Each row comes from the steps of one path. Every step used is in the known rows, and no mark comes twice. Write the path behind each row, first mark first.
Known rows:
H D: [ 1.70 -3.60 -1.35  1.71  2.79  5.52 -0.15  1.96  3.79 -1.90  6.81  1.86
  2.49 -0.44  6.76]
M A U X: [-3.07  2.92 -2.23  0.96 -2.06  1.45  0.73  1.11  3.13 -3.22  3.26  3.95
  2.04  0.60  3.86]
L F: [ 4.66 -2.69 -3.39 -1.56  1.51  5.68  0.69  2.37  4.16 -2.24  5.79  4.17
  3.10  4.18  6.71]
D H: [-1.70 -3.66 -4.22  2.08  3.02  7.79 -2.89  2.00  3.56  0.94  4.62  4.07
 -0.12  0.60  6.03]
X U: [-0.57 -0.02 -0.27  2.93  2.69  3.87  0.55  2.74  5.06 -1.74  4.62  4.70
  5.10  1.81  5.89]
D U X M A H L: [-7.04  4.64  1.51  2.33 -1.82 -3.49 -1.37  1.27  1.17 -2.45  1.39  4.25
 -1.27 -2.39  0.19]
D H L: [-3.01 -5.01 -3.17  2.37  4.36  8.52 -2.26  2.41  2.63  1.95  5.57  4.70
  0.02 -1.08  5.60]
M A: [-1.14  1.44 -1.41  1.53  2.60  3.56  1.15 -0.73  4.42 -2.77  4.52  5.04
  2.46  0.09  6.15]
D H L F: [ 2.10 -5.31 -3.99 -0.42  2.13  8.27 -2.16  2.66  2.78  1.34  5.98  4.28
  0.83  1.14  5.39]
A H: [-1.94 -0.70 -2.31 -2.17  4.01  5.42 -0.28  2.37  4.32 -2.37  3.60  3.99
  1.73  1.75  2.53]
D U X H: [-3.67 -3.46 -1.35  4.18  0.47  3.81  0.11  2.06  3.10 -0.36  4.25  3.31
 -1.35  1.27  5.72]
X M A H D: [-0.08  3.61  2.54  0.79  0.54 -0.52 -1.21 -0.30  3.60 -4.31  2.47  2.30
  2.77 -2.65  0.52]
X M A H L: [-3.57  3.49  2.47  0.70  2.75  0.73  0.10  0.43  2.94 -2.93  2.08  5.78
  2.49 -1.83  0.22]
A H D U X: [-3.27 -0.80 -2.07 -0.01 -1.57  0.84 -2.57  3.02  2.25 -2.07  4.24 -0.27
 -1.73 -1.10  2.21]
U X H: [-2.28 -4.02 -1.41  3.12  3.28  8.00  1.12  1.91  3.24 -1.39  4.73  4.33
  1.20  2.49  6.60]
D U X: [-3.99 -1.29 -3.42  2.91 -0.88  1.72 -1.02  2.98  2.25 -1.09  4.72  3.08
 -1.59  1.49  6.79]

Write each row's path:
[-4.45  5.51  0.26  0.93 -0.48 -0.14 -1.17  0.61  2.28 -4.52  0.87  4.58
  1.28  0.51  1.42] | U X M A H
[-0.14 -5.24 -0.31  3.46  2.29  7.53  0.31  1.69  3.07 -1.72  6.06  1.60
  1.54  0.04  6.37] | U X H D
[ 0.61 -5.28  0.89  4.00  1.41  3.48  0.02  1.13  4.39 -0.19  5.80  0.99
  0.15 -1.86  4.85] | X H D U
[ 0.33 -3.06 -1.26  2.77  0.08  1.39 -1.11  2.05  3.65 -0.90  6.31  0.77
 -0.11 -1.66  5.90] | H D U
[ 1.04 -1.00  0.20 -0.33 -1.61  4.12  2.48  0.94  2.96 -2.17  3.97  4.43
  3.24  0.94  2.20] | M A U X H L F
[-2.01  3.07  1.41  5.86 -4.31 -4.16 -1.88  0.42  1.67 -2.99  3.53  1.36
 -0.54 -2.89  4.83] | H D U X M A
[-0.48  4.03  1.55  2.55 -1.62 -1.59  0.60  0.86  3.94 -3.17  1.84  4.98
  3.64 -0.26  2.19] | X M A U
[-1.90  0.82 -0.60  2.86 -2.36  0.66 -0.58  4.50  1.96 -2.42  2.54  3.98
  2.27  2.24  3.69] | A U X M
[-2.04 -3.13 -1.12  1.90  0.50  5.94  1.23  3.05  3.50 -1.33  3.66  3.70
  2.01  2.27  3.62] | A U X H
[-5.77  5.96  0.41  2.08 -3.21 -4.33 -2.08  0.77  2.14 -3.47  0.41  3.60
 -1.34 -0.69  0.64] | D U X M A H
[-4.08 -0.67  1.02  2.50  0.62  4.41  2.43  0.70  2.89 -1.45  3.60  4.82
  2.29 -1.30  2.40] | M A U X H L
[-3.99  3.03 -1.05  0.27 -2.69 -1.53 -2.07  0.15  2.58 -3.32  3.26  0.20
 -1.43 -2.91  1.46] | M A H D U X
[-0.58 -0.55  1.17  2.64 -1.71  3.18  1.05 -0.08  3.58 -2.85  4.01  1.39
  2.64 -2.02  2.71] | M A U X H D
[ 0.10 -4.38  0.05  2.28 -0.56  5.50  0.53  2.82  3.31 -1.66  4.96  0.91
  2.30 -0.18  3.44] | A U X H D
[-2.91  0.99  0.59  2.26 -3.01 -2.34 -3.35  3.45  1.48 -2.57  2.66  0.29
 -1.29 -1.25  1.20] | A H D U X M
